What can hang from each mark:
W: P
E: C J Y
Y: E X
A: C G
G: X Z
R: T
C: E
M: N V
X: G Y
V: F L M
Z: R
N: J
J: N W
F: D
Q: D S Y
P: W
D: L
U: N S

Each row was made from one small tree. Brackets hold a mark, then the marks that hang from it, in alphabetical order. Every link used is in the known rows. Write each row's tree.
(in the rows, 128 means zero)
Known rows:
{E J}: [152 123 150 124 114 148 134 125 107 121 128 124 119 122 117 142 133 127
 132 138 127 135 128 143 137 126 131 102 143 145 155 157 112 118 107 119
 121 133 123 125 120 114 145]
{X {Y {E C J}}}: [131 102 152 126 145 129 158 143 132 102 108 132 133 132 154 118 148 166
  78 123 141 137 121 114 125 134 144  83 118 136 132 136 136 113 117 128
 136  88 141 128 122  97 154]
{G {Z {R T}}}: [116 117 114 144 112 126 102 116 152 124 161 152  68 117  51  78 110  86
 100 169 134 128 174 136 109 124  89 153 158 137 141 138 127 123 143 141
 134 120  93 143 122 120 142]
{X G {Y {E J}}}: [116 100 191 131 126 133 140 139 104 127 103 127 137 111 189 124 148 130
  75 116 126 121 156 126 111 140  87  77  94 138 148 111 155  74 146 126
 130 106 134 128 124 113 162]
{M N {V {F D} L}}: [107 131 100 145 178 144 100 122 117 153 152 165 145 163 101 150 111 181
 133 118 156  82  67 127 151 145 158 174 134 118 114 148 103 143 188 150
 116 167 127 117 156 118 118]
{X G Y}: [ 96  75 171 144 110 143 113 138 119 143 116 115 134 108 149 136 119 108
  99 112 130  92 132 127 113 141  70  97  97 136 144  95 154  92 152 129
 122 119 128 122 107 128 145]
{Y {E C}}: [138 126 114 101 166  98 156 141 130 102 139 141 130 150 131 108 129 149
 137 126 140 140 110  97 116 119 157 114 108 122 144 133 116 146 119 128
 129 127 166 132 144 123 122]
{R T}: [109 114 114 127 124 137 106 112 150 129 158 133 133 121  74 121 116 114
 160 137 142 107 144 150 114 112  99 134 116 146 141 131 104 136 132 150
 120 160 104 124 138 129 149]
{Z {R T}}: [114 129 109 133 104 133 101 121 160 144 141 151 104 114  69 112 107  84
 118 160 148 117 177 143 102 122 114 141 161 163 135 125 104 136 138 140
 122 131 123 141 154 130 143]
{G {X Y} {Z {R T}}}: [111 116 148 165  99 131  79 135 173 144 158 156  62 109  66  48 114  97
  71 164 151 122 207 151 109 144  60 141 153 136 107 127 163 116 144 121
 140 103  84 136  65 113 170]
{U S}: [130  92  99 130  91 102 134 148 130 141 111 133 114 125 114 122 102 130
 165 110 145 122 125 114 109 141 107 138 124 124 142 131 133 146 122 148
 140 140 142 147 149 138 140]
{P W}: [125 110 125  97 103 159 127 130 122 170 139 132 135 139  96 130  98 121
 182 114 150  75 124 115 137 117 116 128 141 110 149 126 127 142 115 126
 133 142 123 106 157 152 121]
{X {Y {E J}}}: [124 111 154 131 128 140 156 142 118 120 107 145 132 121 155 123 148 147
 101 117 139 127 132 127 125 137 118  94 124 139 133 130 136 102 134 129
 139  95 131 133 132 105 172]
{Q S {Y {E C} X}}: [144 141  92 166 106 113 156 130 141 118 107 114 151 144 152 123 125 156
 151 103 113 156 113  52 128 111 197 121  93 152  93 155 112 175 125 115
 117 136 135 137 125 160 110]
{A C {G Z}}: [127 165 114 122 154  81 117 145 137  93 147 124  90 129  19 144 118 127
 205 153 126 137 110 146 109 119 145 155  79  97 120 125 132 136 123 125
 106 135 148 156  98 136 146]
{X {G {Z {R T}}} {Y {E J}}}: [108 102 187 142 122 125 123 124 130 120 117 139  97 105 154  79 149 111
  18 151 124 137 207 135  94 139  63  95 119 143 140 118 166  62 158 133
 138  85  97 139 117 104 173]
{V {F D} L {M N}}: [106 134  91 110 195 157  99 122 107 196 161 162 146 166 140 206 117 160
 156  90 139  62  82 152 159 131 102 191 186 133  68 174 123 162 157 130
 145 149  84 106 163  91  57]
{Y {E C {J N W}} {X G}}: [141 160 198  75 172 112 146 109 112  90 114 134 183 172 240 115 162 156
  93 101  98 189 145 101 116 129 180  92 103 109 116  91 135 144  92 115
 116 135 124 130 167 131  97]
{A {C E} G}: [132 163  90  90 144  88 122 137 152 109 122 103 114 115  55 177 137 132
 224 153 131 137 100 154 101 108 169 142  99 123 138  92 117 143 125 121
 102 156 195 157 131 157 141]
{C {E {J N {W P}} {Y X}}}: [150 153 139  63 117 148 140  82 130 123  99 107 176 122 207 158 162 120
 130 131  93 165 103 162 139 109 166 121 193 125 133  84 110 131  81 122
 136 135 115 115 148 147 101]
{Q S}: [138 108  93 144  94 137 116 112 130 150 138 135 138 130 113 122 104 110
 162  97 126 122 105  90 136 111 131 142 141 165 156 159 114 134 128 117
 113 160 141 128 119 143 124]
{Y E {X {G Z}}}: [107 116 157 114 151  96 137 132 125 103 137 144 106 135 176 100 136 107
 130 110 118 155 158  90  96 128  92 123  71 114 123  94 148 123 156 121
 127 145 107 149 149 140 138]
{Q D S}: [122 124  75 163  97 155 118  85 133 170 128 135 170 124 132 103 114 119
 186 108 137 126 120 105 134  98 131 121 142 183 152 174 105 146 126 116
 132 137 132 116 140 144 135]
{A {C E}}: [141 131  80  73 110 111 126 125 133 120 137 104  95 113  94 141 144 133
 180 119 137 124  94 133 100 113 135 138 123 148 159  95 106 145 134 125
 114 142 179 127 128 153 134]
{Q D S {Y {X G}}}: [111 142  99 203  73 158 123  92 133 168  97  96 178 110 166 122 118 119
 180 110 109 135 146  91 126 102 141 101  90 177 107 152 113 157 138 115
 125 135 103 121 128 176 122]
{A C {G X Z}}: [139 179 129 125 151  77 100 154 142 105 159 128  77 127  19 120 116 126
 210 158 133 138 138 157 110 127 131 154  75  93 106 129 148 146 118 106
 104 143 146 150  61 139 150]
{N J}: [140 143 101 156 119 140 143 141 118 132 144 113 127 117  93 132 115 103
 120 107 161 109 157 135 139 120  95 125 132 118 168 139 130 108 113 166
 132 137 152 115 146 133 122]
{A {G {X {Y E}}}}: [116 155 155 150 151 105 117 168 149 131 122 147 135 127  88 134 113 125
 189 154 142 127 152 154 122 134 130 124  94 103  99 116 154 132 124 110
 121 139 153 157 104 131 166]
{M {V L}}: [111 116  95 158 155 122 105 138 122 133 143 159 125 141  93 147 114 139
 161 116 141 106  47 120 148 139 138 158 111 145 153 136 118 139 154 142
 101 154 141 138 117 134 107]
{W P}: [127 130 112 112 148 154 135 101 134 133 123 134 142 127  88 145 107 112
 154 134 154 107 110 152 125 111 126 118 132 117 155 149 116 121 104 155
 129 143 125 102 116 135 111]
{F D}: [133 134 111 121 180 126 134 117 124 134 149 135 141 129  91 116 118 136
 173  80 155 122 126 117 109 117 123 120 128 116 124 121 100 136 144 145
 125 161 169 127 155 142 132]
{M {V F}}: [126 103 111 175 131 150 118 135 110 140 133 146 119 156  90 147 113 129
 161 119 135 104  83 140 145 148 162 144 103 113 126 122 103 134 163 118
 114 148 118 127 133 125 130]
{E C {J N {W P}} {Y X}}: [167 159 174  70 157 132 146  89 128  86 102 111 203 153 203 156 143 148
  88 126  87 179  81 141 158 121 217 104 159 100  91 124 115 156  33 122
 126 105  99 100 115 118  65]
{A C G}: [130 171 111 111 157  89 120 152 132 103 131 119 119 128  40 176 117 128
 227 143 132 128 102 149 107 118 167 144  73 111 118 119 117 149 118 124
  97 146 175 152 119 144 142]
{C E}: [129 102  93  96 106 136 127 116 143 141 130 114 115 113 121 136 136 114
 161 138 134 124 110 137 118 110 119 127 160 147 175  98 112 131 136 124
 131 157 160 135 144 152 131]
{Y {X G}}: [107  97 156 122 127 124 110 129 129 123 130 122 125 125 160 144 114  95
 151 103 122 131 136 103 107 134 105 117  85 132 122  93 132 139 140 117
 110 161 113 138 134 148 123]
{U N S}: [111  64  87 137  80 117 137 148 134 127 109 123  81 139 120 107  95 128
 172 107 134 144 165 107 120 159 117 168 132 119 132 128 134 141 129 179
 140 151 155 149 186 130 144]
{U {N {J W}} S}: [126 115  85 148  83 131 155 141 121 138 107 107 104 140 131 107 108 121
 137  79 138 142 198 110 137 158 113 172 152  89 142 120 148 118 111 199
 151 140 167 131 203 136 113]
{M {N {J W}} V}: [127 177 113 162 133 146 125 119 104 146 135 156 153 146  79 117 124 147
 113 116 149 106 113 112 165 141 137 175 125  80 162 131 109 102 149 181
 120 154 146 104 154 147 136]
{G {X {Y {E C J}}}}: [142 125 164 132 131 122 128 156 137 127 130 140 117 129 144  92 138 154
 103 127 150 134 151 132 126 143 124  92 116 130 116 139 150 129 112 103
 132 107 140 121  78 108 157]
{Q {D L} S}: [119 155  69 161  85 167 134 113 143 141 137 115 182 106 138  87 124 106
 183 124 141 124 115 117 154 106 135 128 120 196 144 191  97 164 140 119
 135 120 136 115 137 144 129]

Write each row's tree:
[102 116 105 148 138 150  94 129 114 150 146 163 136 164 107 163 107 165
 131 150 143  76  55 135 162 151 153 182 131 127 129 152 112 143 177 139
 115 155 104 116 139 113 118]
{M N {V F L}}
[130 136 133 150 101 122  79 128 162 143 178 157  54 114  50  47 108  86
 108 170 144 131 206 151 109 134  72 154 153 135 122 140 145 132 136 116
 131 128  91 136  77 124 151]
{G X {Z {R T}}}
[119 145 109 152 155 157 126 134 116 131 146 150 148 152  86 119 123 163
 141 127 155  97  92 131 155 150 164 169 106 100 105 144  83 143 197 150
 123 156 133 112 160 127 152]
{M N {V {F {D L}}}}
[107  89 168 124 145 112 138 142 125 115 115 121 142 126 175 113 134 140
  75 115 133 118 134 104 104 137 105  86  82 128 142  99 155 100 145 129
 129 104 152 124 118 120 136]
{X G {Y {E C}}}
[138 160  87  88 137  75 127 147 151 106 121  94 115 100  68 189 132 120
 220 160 116 137  87 158 111 107 169 146 108 123 127  89 112 143 120 111
 108 141 190 157 119 158 136]
{A {C {E Y}} G}
[127 104 198 119 148 123 142 121 112 110 116 124 127 132 180  88 159 145
  34 126 107 142 150 109 116 141 100  83 108 106 142 117 171  72 131 115
 138  86 118 121  93 104 128]
{X {G Z} {Y {E C {J W}}}}
[126 118 159 118 146 133 154 134 124  97 111 140 159 151 170 109 150 176
  75 121 136 145 116 123 129 132 154  87 126 132 130 124 137 119 103 141
 134  92 136 130 135 100 154]
{X {Y {E C {J N}}}}
[104 158 151 164 145  98  99 153 176 124 138 161  94 118  49  88 116 107
 134 190 141 141 199 162 106 133 110 142 118 109  91 123 164 119 135 119
 130 121 118 169  97 120 174]
{A {G {X {Y E}} {Z {R T}}}}
[151 102 178 119 112 114 130 137 112 108 111 101 124  93 192 172 130  96
 112 127  92 152 126 131 134 132 121  98 115 142 109 124 122 118 107  96
 117 122  98 129 103 120 131]
{E J {Y {X G}}}
[140 190 123 132 138  76  94 160 152 113 151 139  60 119  10 112 112 109
 181 176 136 147 160 153 101 131 142 160 103 107  99 126 147 146 121 104
 106 126 155 160  71 139 148]
{A C {G X {Z R}}}
[ 94  79 170 156 100 135 103 135 127 138 121 132  87 105 127  97 114  88
  49 141 127 108 168 122 104 147  55 112 127 133 140 102 167  78 161 128
 132  94 110 136  94 120 146]
{X {G {Z R}} Y}
[124  94 185 135 132 112 136 136 129 106 109 132  94 120 163  80 146 130
   4 152 123 148 177 110 102 143  99  82 120 132 139 123 171  74 141 121
 136  72 125 136 100  99 143]
{X {G {Z R}} {Y {E C J}}}
[174 136 160  82 159 124 152 101 139  99  98 101 161 127 181 171 139 133
  91 128  96 171  85 124 150 124 204  95 143 103  92 144 113 145  53 101
 128 101 105 102  91 115  67]
{E C {J {W P}} {Y X}}
[119 170  74 194  93 144 155 102 133 157  97 124 179 122 172 108 131 143
 193 108 117 149 142  80 126  99 168 111  99 173  93 163 102 171 139 120
 139 122 115 130 159 169 136]
{Q D S {Y E X}}
[144 155  88 177  81 133 156 134 112 148 114 124 146 126 124 122 121 138
 170 111 110 126 118  84 137 106 159 133 116 156 129 165 108 143 140 123
 122 140 143 130 128 163 129]
{Q S {Y E}}
[114 116 114 128 125 168 110 126  98 188 144 155 123 165 116 194 115 128
 166 128 120  75 108 153 161 140 102 183 167 113  84 161 115 146 143 114
 148 138  61 102 148  97 102]
{V F {M N}}
[132 196  99 129 164 184 143 131  98 178 153 129 169 153 129 167 140 130
 137  81 144  79 142 157 177 138 107 186 167  88  70 164 111 145 152 142
 161 131 104  86 183 107  76]
{V {F {D L}} {M {N {J W}}}}
[122 115 149 165  93 132  92 147 154 145 150 157  55 112  82  56 110  94
  75 157 148 124 185 133 116 154  70 135 161 127 112 127 167 118 141 108
 142  92 105 138  60 116 160]
{G {X Y} {Z R}}
[153 147 149  92 159 113 160 124 110  86 133 141 162 166 162 104 153 175
 108 134 124 169 121 126 131 116 182  99 130 129 147 141 115 141  85 136
 126 121 147 127 157 108 128]
{Y {E C {J N}}}
[124  89  75 160  77 119 152 155 130 126 110 104  86 130 119 105  99 123
 134  94 154 142 201 115 131 156 101 164 137 107 146 133 148 119 118 208
 148 142 167 138 198 126 135]
{U {N J} S}
[102 189  91 185  86 171 156 142 140 117 114  86 170  97 137 121 131 117
 196 152 132 124 130 136 146 121 147 107  73 158  82 150  93 196 144 129
 141 102 101 124 144 164 136]
{Q {D L} {Y X}}
[115  92 194 137 129 127 138 132 103 115 119 132 106 114 168  92 150 127
  54 127 117 131 165 124 112 139  62  88  99 126 150 121 170  60 152 125
 139  93 105 131 103 105 166]
{X {G Z} {Y {E J}}}
[149 125 147  98 167 100 161 135 141  79 117 137 128 153 180 123 151 161
 114 121 132 187 130  88 113 127 182  91  94 131 110 137 120 155 103 114
 123 124 130 144 148 111 128]
{Y {E C J} X}
[160 106 114  93  93 127 140 121 133 127 113  95 116  86 153 160 147 111
 131 153 106 141 103 156 135 111 130 108 180 157 161 117 106 116 111 102
 135 128 145 130 123 133 137]
{C {E J Y}}
[125 175  96 154 181 158 118 117 103 164 149 151 171 164 114 152 124 173
  97  92 161  79 100 130 166 145 153 180 154  90 123 142 118 119 171 168
 126 158 141 100 176 124  87]
{M {N {J W}} {V {F D} L}}
[ 95  70 176 153 112 136 108 130 120 129 131 120 104 110 132 102 120 105
  77 125 123 101 143 125 113 141  48 109 100 120 148 106 169  78 156 131
 132 111 102 127  82 121 151]
{X {G Z} Y}
[175 104 143 110 131 103 146 139 127  93 124  94 126 111 140 156 128 138
  93 155 106 151  85 130 154 124 172  93 141 138 124 165 108 136  73 100
 122  96 134 115  80 100 110]
{E C J Y}
[152 102 121  92 101 122 139 123 144 117 109  97 114  90 178 165 151 108
 131 140 107 158 109 140 129 116 137 109 165 154 135 104 109 131 112 100
 131 134 126 137 131 136 135]
{C {E J {Y X}}}
[113 152  80 127 198 158 113 129 104 196 162 147 149 158 136 206 119 156
 125  79 155  59 112 158 165 129  86 188 188 123  77 181 135 142 146 151
 148 142  94  96 173  88  50]
{V {F D} L {M {N J}}}
[106  88 168 135 139 103 128 140 137 116 120 137  94 122 151  74 130 117
  24 143 129 136 165  98  95 142  89 100 111 126 137 106 170  85 154 127
 140  78 135 138 107 111 138]
{X {G {Z R}} {Y {E C}}}
[157 135 128  83 100 157 137  97 123 142 113 110 132 115 149 142 162 125
 136 135 113 140 123 146 130 116 144 113 189 136 177 107 111 112 114 106
 131 148 151 126 144 145 120]
{C {E {J W}}}
[151 147  84 169  97 118 159 133 126 130 114 115 148 136 124 115 123 156
 146 118 114 137 106  70 137 104 188 122 114 154 126 173 108 158 125 119
 121 130 155 125 116 157 108]
{Q S {Y {E C}}}
[160 157 133  64 110 154 142  83 117 132 104 106 177 116 186 154 158 121
 126 139  91 145  97 179 147 105 159 121 207 124 159  95 108 116  77 126
 138 131 133 107 141 143 102]
{C {E {J N {W P}} Y}}
[131  96  96  93 105 111 131 126 154 126 121 102 116  96 163 158 133  96
 161 133 114 139  93 127 123 114 127 130 154 146 130  81 109 143 129 108
 133 144 138 141 135 154 126]
{C {E {Y X}}}
[105  80 172 131 152 104 134 137 128 105 128 124 110 128 157  81 137 135
  53 129 124 124 145 100 105 137  81  95  84 116 141 108 173  87 149 128
 139  94 126 129  95 113 140]
{X {G Z} {Y {E C}}}
[143 109 154  87 103 121 125 104 129 105 120  96 131 106 201 134 157 112
 103 145  87 169 120 152 129 114 119 113 165 143 143  80 129 115 105 113
 129 137 104 137 128 137 131]
{C {E {J N} {Y {X {G Z}}}}}
[111 157  96 121 150 176 106 129  94 205 154 148 150 165 152 224 118 135
 124 103 127  53  99 165 187 137  91 203 202 125  97 173 147 144 131 131
 151 131  68  92 154  91  33]
{V F L {M {N {J W}}}}
[129 174 108 127 141  79 112 149 143  99 137 133  73 125  11 136 112 110
 176 173 130 144 136 142  97 123 154 161 105 113 113 123 132 136 129 121
 106 119 157 166 111 137 143]
{A C {G {Z R}}}
[117  98 201 122 147 118 139 123 110  92 122 126 135 139 182  78 155 156
  33 132 113 145 150 124 117 135  99  82 100 119 148 115 171  81 123 137
 135  89 108 125 105  98 144]
{X {G Z} {Y {E C {J N}}}}
[158 149 136  73  99 145 137  97 111 130 115 106 165 118 188 150 160 121
 130 137  83 149 100 167 148 112 152 127 208 133 156  87 105 122  89 110
 135 132 138 121 149 145 113]
{C {E {J N W} Y}}
[148 150 207  98 115 132 124 103  91 106 124 115 167 130 222 140 148 104
  97 116  59 169 124 141 149 132 133 126 152 105 104  91 131 121  85 105
 121 119  73 122 123 131 104]
{E {J N W} {Y {X {G Z}}}}
[138  89 119 110 144  84 134 146 156  89 132 103 129 124 150 155 110 119
 127 129 112 149  74  94 135 127 168 122 113 127  87 119 112 178  95 108
 122 117 128 129 101 125  97]
{E C {Y X}}
[120 174  98 151 155 172 116 109 107 163 133 151 169 163 113 171 116 157
  90 124 157  70  90 150 176 142 152 178 153  90 142 156 128 112 149 173
 129 146 113  85 153 118  77]
{M {N {J {W P}}} {V F L}}
